Each row was made from one small tree. Brackets hold a mark, then the marks that hang from it, in the order of their numbers. Every link used is in the known rows. Write each row's tree.
Known rows:
{j851 {j629 j160 j921}}: [-1.51 -3.07 -0.48  0.22 -4.38  2.30 -1.80  0.86  1.09 -1.52 -0.21 -2.56
 -3.91  1.42 -0.69  0.17  0.23 -2.32 -0.23  0.04  0.29  0.42 -0.69 -0.42
 -3.92]
{j851 {j629 j921}}: [-1.63 -2.65 -0.18  0.11 -3.14  0.72 -0.99  1.20  1.23 -1.22  0.60 -2.24
 -3.20  0.15 -0.93 -1.18  0.70 -1.17 -0.02  0.47 -0.34  0.73  0.04  0.43
 -4.32]
{j360 j34}: [-0.43 -3.19 -0.27  0.06  0.00 -0.24  1.70 -0.70 -0.10  0.61  1.32 -0.13
  2.55  0.05  0.68 -2.67  0.15  0.20  0.62  0.06  0.64  1.05 -0.36  0.10
  2.59]
{j851 {j629 {j160 j360} j921}}: [-0.59 -3.73 -0.18  0.31 -4.79  2.88 -2.36  0.28  1.72 -1.16 -0.12 -2.18
 -3.96  1.14 -1.10  0.15  0.15 -2.90 -0.32  0.41  0.26  0.48 -0.71  0.07
 -3.98]
{j422 j21 {j360 {j160 {j629 j851}}}}: [ 0.88 -4.14  0.14  0.73  2.00 -1.41 -4.97 -0.37  0.16 -0.48 -1.14 -0.55
 -2.51 -1.16 -0.62 -0.10  0.11 -0.53  0.50  0.70  0.58 -0.65  0.17  1.19
 -2.19]
{j921 {j629 j160 j851}}: [ 0.50  1.06  0.39  0.73 -3.20  1.19  0.69 -0.12 -0.80 -1.46 -3.44 -1.37
 -1.68  0.94  1.31  2.36 -0.95 -3.53  0.63  0.29  0.12  0.76 -0.47 -1.55
 -1.45]
{j21 {j34 {j360 j160}}}: [-0.97 -3.91  0.53  0.05  0.50  3.05  0.88 -1.34  2.53 -0.47  2.53  0.36
 -1.14  2.44 -0.42 -1.51  0.32 -0.24  0.09  0.26  1.36 -0.04 -0.99  0.72
  0.78]
{j262 j386}: [ 0.03  1.85 -0.37  0.67  0.61  2.49  1.70  0.55  0.60  0.42 -1.31 -0.46
 -0.27 -0.49  0.81 -0.48 -0.52  0.29 -0.42 -0.70 -1.90  0.07 -0.34  0.37
 -1.62]
{j34 j21 j360}: [ 1.29 -1.17  0.45 -0.10  1.24  2.26  2.38 -1.64  0.96 -0.38  1.62  0.69
 -0.16 -0.55  4.28  1.57  1.32 -0.64  0.27  0.90  0.54  0.99  0.15  0.29
  0.25]
{j386 {j262 {j360 j422}}}: [-0.58 -1.49  0.42 -0.21  1.27  2.35  3.50  0.21 -1.40 -0.84 -0.25  0.79
 -2.87  0.46  2.02 -0.31  0.11 -0.13  0.89  0.79 -0.55  3.30  0.40 -0.42
  1.03]
{j262 {j360 j34 {j160 {j629 j851}} j422} j386}: [-0.73 -3.24  0.17  1.17  2.01  3.91 -0.25  0.39  1.79  0.62 -2.10 -0.83
  1.16 -0.20  2.45 -4.58 -0.35 -1.32  0.86 -0.22 -0.88  1.27 -0.27 -0.65
 -0.05]
{j21 {j34 {j360 {j160 j629}}} j422}: [-1.42 -4.23  0.89  0.19  1.51  2.76  1.18 -0.65  2.98 -0.35  2.29  0.64
 -4.34  3.64 -2.28 -3.89  0.59  1.03  0.37  0.24  2.20  0.55 -0.68  1.54
  1.30]
{j160 j360 {j629 j851}}: [ 3.66 -2.06  0.53  0.46 -2.66  0.85 -4.85 -1.78 -0.33  0.98 -1.70 -0.30
 -1.79 -0.73 -1.71 -0.72 -0.61 -3.09 -0.07  1.06 -1.58 -1.64  0.36  0.37
 -1.42]
{j34 j21 {j360 {j160 {j629 j851 j921}} j422}}: [ 0.82 -4.59  0.67  0.37  0.73  3.92 -1.27 -1.26  2.88  0.01 -1.64 -0.27
 -1.30  0.22  4.35 -1.19  1.23 -2.59  1.02  1.14  1.38  0.59  0.39 -0.80
 -1.27]
{j921 {j629 {j160 {j360 j34}} j851}}: [ 1.21 -0.71  0.58  0.81 -3.62  1.70  0.72 -0.95 -0.13 -0.86 -2.90 -0.99
 -0.91  0.63  1.05  1.40 -1.00 -4.08  0.80  0.68  0.29  1.22 -0.62 -1.10
 -0.67]
{j386 {j262 {j360 j34 j422}}}: [-0.77 -3.09  0.31 -0.19  1.26  2.24  4.30 -0.10 -1.38 -0.57  0.44  0.75
 -1.58  0.46  2.39 -1.66  0.19 -0.05  1.21  0.85 -0.21  3.93  0.24 -0.39
  2.26]
{j360 j34 {j160 {j629 j851}} {j422 j21}}: [-0.89 -8.54  0.40  0.89  0.66 -0.12 -3.38  0.09  2.03  1.20 -2.53 -0.81
  0.75  0.22  0.60 -7.07 -0.32 -1.67  1.96  0.61  1.52 -0.08 -0.06 -1.36
  0.56]
{j34 j21 {j360 j422}}: [ 0.91 -2.26  0.68  0.03  1.89  2.89  2.84 -1.41  1.89  0.34  1.16  0.57
 -0.79 -0.57  5.15 -0.24  1.67 -0.34  0.86  0.92  1.15  1.58  0.51 -0.68
 -0.15]
{j34 {j21 j422} {j360 j160}}: [-0.12 -2.69  0.94  0.11  2.61  2.78  2.03 -0.54  3.07 -0.65  0.11  1.12
 -1.16  0.90  2.56 -0.54  1.12 -0.59  0.75  0.97  2.33  1.30 -0.30  0.87
  1.33]
{j629 {j160 {j360 {j422 j21}}} j851 j921}: [ 1.36 -3.79 -0.24  1.20 -1.18  4.14 -2.86 -0.95  0.91 -1.00 -5.45 -0.99
 -5.95  0.73  0.42 -0.14  0.25 -2.49 -0.02  0.51  0.93 -0.17 -0.29 -1.10
 -1.10]
{j360 {j34 {j21 j422}} {j160 {j629 j851 j921}}}: [-0.67 -6.88 -0.11  0.62 -0.14  0.90 -1.62 -0.48  1.13 -0.03 -2.48 -0.64
  0.23  1.16  0.53 -4.73  0.40 -2.27  1.18  0.36  1.69  0.44 -0.15  0.61
  1.30]
{j34 {j21 j422} {j360 {j160 {j629 j851 j921}}}}: [ 0.62 -3.50  0.74  0.35  1.39  3.22 -0.48 -0.83  2.52 -0.75 -1.30  0.32
 -2.80  0.98  2.37 -0.93  1.18 -1.66  0.62  1.09  1.67  0.74  0.09  0.78
 -0.09]
{j34 j21 {j360 j160 j422}}: [ 0.10 -3.82  0.90  0.14  1.93  3.52  1.19 -0.95  3.43  0.15 -0.29  0.56
  0.27  0.17  4.66 -0.80  1.16 -1.65  1.14  1.01  2.04  1.21  0.02 -0.69
  0.13]
{j160 {j360 j422} j629}: [ 2.80 -3.44  0.71  0.30 -2.79  1.65 -4.99 -1.69  1.28  2.26 -0.14 -0.23
 -1.58 -0.33 -0.74 -2.31 -0.23 -2.51  0.26  0.73 -0.67 -0.43  0.81 -0.19
 -2.62]
{j21 j34 j422}: [-1.87 -2.36  0.45  0.16  2.09  0.45  3.75  0.01  0.96 -0.37  2.37  0.80
 -4.97  2.83 -3.07 -4.05  0.79  2.82  0.21 -0.46  1.74  0.80 -0.29  1.63
  1.60]

Which tree is each row?
[-0.77 -4.24 -0.08  0.37 -4.47  3.14 -2.09  0.38  2.14 -0.80 -0.33 -2.24
 -4.29  1.14 -0.72 -0.77  0.34 -2.75 -0.02  0.43  0.56  0.75 -0.54 -0.41
 -4.20]  {j851 {j629 {j160 {j360 j422}} j921}}
[ 0.42 -6.90 -0.24  0.88  1.71 -0.94 -4.40 -0.91  0.39 -0.30 -0.69 -0.94
 -1.61 -1.00 -0.04 -2.03  0.51 -0.49  0.81  0.72  1.12  0.39  0.06  1.47
 -1.06]  {j422 j21 {j360 j34 {j160 {j629 j851 j921}}}}
[ 0.68 -2.62  0.62  0.04 -0.84  3.24 -3.68 -0.91  2.99  0.03 -0.10 -0.25
  0.91  1.14  1.00  0.29 -0.26 -2.59  0.18  0.98  0.72 -0.39 -0.57 -0.16
 -0.35]  {j34 {j360 {j160 j629}}}
[ 0.34 -1.51 -0.86  0.85 -1.56  3.61 -2.00 -0.38 -0.52 -1.92 -5.39 -1.57
 -4.76  1.61  0.53  1.41  0.12 -2.28 -0.38 -0.11  0.66 -0.62 -0.60 -1.28
 -0.42]  {j629 j160 j851 j921}
[-0.69 -3.62  0.14  1.04  2.09  3.81  0.45  0.03  1.77  0.81 -0.97 -0.46
  1.44 -0.46  3.72 -4.25  0.09 -1.26  0.85 -0.37 -0.65  1.81 -0.03 -0.30
 -0.67]  {j262 {j360 {j34 j21} {j160 j629} j422} j386}
[ 1.38  0.42  0.69  0.80 -3.61  1.75  0.10 -0.71 -0.15 -1.07 -3.32 -0.95
 -1.80  0.59  0.86  2.38 -1.03 -4.12  0.57  0.68  0.06  0.87 -0.51 -1.10
 -1.54]  {j921 {j629 {j160 j360} j851}}
[ 1.04 -1.82  0.75  1.04 -2.79  1.23  0.55 -0.74  0.16 -0.67 -3.05 -0.93
 -1.90  0.21  1.50  0.25 -0.78 -3.48  1.13  0.81  0.47  1.50 -0.34 -1.37
 -1.27]  {j921 {j629 {j160 {j360 j34 {j422 j21}}} j851}}
[ 1.15 -3.99  0.01  0.40 -1.70  3.17 -0.02 -1.71  0.93  0.84 -0.65  0.10
 -0.38  1.14  1.51 -0.53 -0.16 -2.17  0.36 -0.05  1.64  0.70 -0.78 -1.13
  1.37]  {j629 {j160 {j360 {j34 j21} j422}}}
[ 2.56 -5.65  0.47  0.99 -1.82  1.70 -5.57 -1.81  0.97  0.95 -2.06 -0.76
 -5.79 -0.48 -1.12 -3.76  0.55 -2.02  0.23  1.02 -0.81 -0.65  1.09  0.33
 -3.72]  {j160 {j360 {j422 {j21 j34}}} {j629 j851 j921}}
[-0.95 -2.77  0.37  1.22  2.49  3.24 -1.78  0.59  2.14  0.24 -0.99 -0.37
 -1.82 -0.08  1.60 -3.74 -0.24 -0.51  0.33 -0.45 -1.19  0.71  0.02 -0.02
 -2.82]  {j262 {j360 {j160 j629} {j422 {j21 j34}}} j386}
[-0.44 -3.25  0.29  0.18 -3.88  2.02 -0.84  0.47  1.54 -0.36  0.48 -1.57
 -2.59  0.97 -0.94 -0.56 -0.30 -2.49  0.29  0.49  0.40  0.20 -0.86 -0.76
 -2.71]  {j851 {j629 {j160 {j360 j422}}}}
[-0.59 -2.05  0.46 -0.06  1.80  1.62  3.15  0.31 -1.53 -0.95 -0.13  0.94
 -3.52  0.04  2.02 -0.61  0.16  0.21  0.93  0.92 -0.62  3.26  0.52 -0.22
  0.67]  {j386 {j262 {j360 {j422 j21}}}}
[ 0.40 -1.86  0.78  0.75 -3.47  1.58 -0.07 -1.02  1.01 -0.38 -0.58 -0.62
 -2.58  1.13  0.90  0.73 -0.62 -3.00  0.65  0.24  0.70  1.69 -0.29 -0.77
 -2.81]  {j921 {j629 {j160 {j360 {j422 {j21 j34}}}}}}
[-1.25 -4.69  0.70  0.12  0.92  3.40  1.17 -1.21  3.16 -0.01  2.13  0.21
 -1.55  2.45  0.21 -2.72  0.56 -0.09  0.52  0.30  1.78  0.39 -0.74  0.03
  0.57]  {j21 {j34 {j360 j160 j422}}}
[-0.52 -4.00  0.22  0.18 -3.26  1.41  0.95  0.26  1.04 -0.60  1.24 -1.20
 -2.47  1.02 -0.86 -1.22  0.05 -2.06  0.34  0.49  0.86  0.73 -0.95  0.16
 -1.29]  {j851 {j629 {j160 {j360 {j34 {j21 j422}}}}}}
[ 1.63 -2.50 -0.45  0.96 -2.16  4.42 -2.76 -1.20  0.38 -1.38 -5.19 -0.99
 -4.84  1.21 -0.12  1.42 -0.01 -3.15 -0.47  0.39  0.59 -0.53 -0.63 -0.65
 -0.51]  {j629 {j160 j360} j851 j921}
[-0.52 -2.24  0.14 -0.26  0.88  1.87  3.98 -0.28 -2.03 -1.04  0.71  0.81
 -1.14  0.44  1.79 -0.38 -0.06 -0.33  0.78  0.81 -0.61  3.45 -0.02  0.26
  2.57]  {j386 {j262 {j360 j34}}}
[-0.31 -4.48 -0.12  0.21  1.44  0.91 -0.87 -0.83  1.32  0.20  0.35 -0.50
  1.99  0.19  0.28 -0.79  0.29 -0.71  0.78  0.34  2.08  1.26 -0.64  1.00
  1.51]  {j422 {j360 j34 j160}}
[-1.26 -2.62  0.76  0.32  2.42  1.81 -1.38  0.60  2.08 -0.29 -0.78  0.29
  0.40  0.30  1.49 -1.95  0.24 -0.91  0.78  0.30  1.29  1.27  0.08 -0.79
  0.40]  {j262 {j360 j160 j422}}
[-0.79 -1.40  0.00  0.91  2.90  3.42  3.22  0.24  1.08  0.70  0.17 -0.26
  0.82 -0.91  3.32 -3.74  0.37  0.85  0.56 -0.44 -1.06  2.61 -0.02 -0.39
  0.39]  {j262 {j360 j34 j422} j386}
[ 1.04 -1.21  0.72  0.89 -3.36  1.99  0.98 -0.81  0.27 -0.52 -3.12 -1.03
 -1.27  0.66  1.48  0.56 -0.82 -3.90  1.07  0.72  0.58  1.52 -0.45 -1.55
 -0.77]  {j921 {j629 {j160 {j360 j34 j422}} j851}}
[ 1.41 -5.00  0.66  0.33  0.23  1.40  1.71 -1.73  1.77  1.82  0.81  0.84
  0.85 -0.97  1.58 -3.38  0.73 -0.86  1.01  0.84  1.08  1.69  0.27  0.21
  1.23]  {j160 {j360 {j34 j21} j422}}
[-1.13 -2.58  0.60 -0.13  1.33  2.79  2.29  0.52 -0.31 -1.00 -1.26  0.78
 -2.09  0.94  1.69 -0.73 -0.24 -1.05  1.09  0.87  0.13  3.06  0.07 -0.47
  1.20]  {j386 {j262 {j360 j160 j422}}}
[-0.41 -5.35  0.68  0.85  0.70  0.05 -5.15  0.79  2.06  0.60 -3.82 -0.70
 -1.79  0.20 -0.08 -4.49 -0.42 -1.82  1.33  0.54  0.84 -1.10  0.34 -1.45
 -2.04]  {j360 {j160 {j629 j851}} {j422 j21}}
[ 2.95 -4.69  0.84  0.80 -1.19  0.59 -4.23 -1.74  0.42  1.40 -1.11 -0.16
 -4.06 -0.68 -1.35 -3.63 -0.08 -1.79  0.56  1.07 -0.96 -1.23  0.76 -0.07
 -2.29]  {j160 {j360 {j422 {j21 j34}}} {j629 j851}}
[-1.10 -3.31  0.29 -0.19  0.90  2.27  2.81  0.02 -0.96 -1.14 -0.20  0.82
 -0.35  0.94  1.44 -0.77 -0.38 -1.17  0.95  0.86 -0.01  3.14 -0.36  0.25
  2.71]  {j386 {j262 {j360 j34 j160}}}
[ 0.42 -2.53  0.77  0.23  1.78  2.26 -0.01 -0.60  2.62  0.32  0.93  0.26
 -1.49 -0.34  2.55 -1.28  0.83  0.35  0.65  1.08  0.84  1.07  0.16 -0.80
 -0.38]  {j34 {j360 {j422 j21}}}
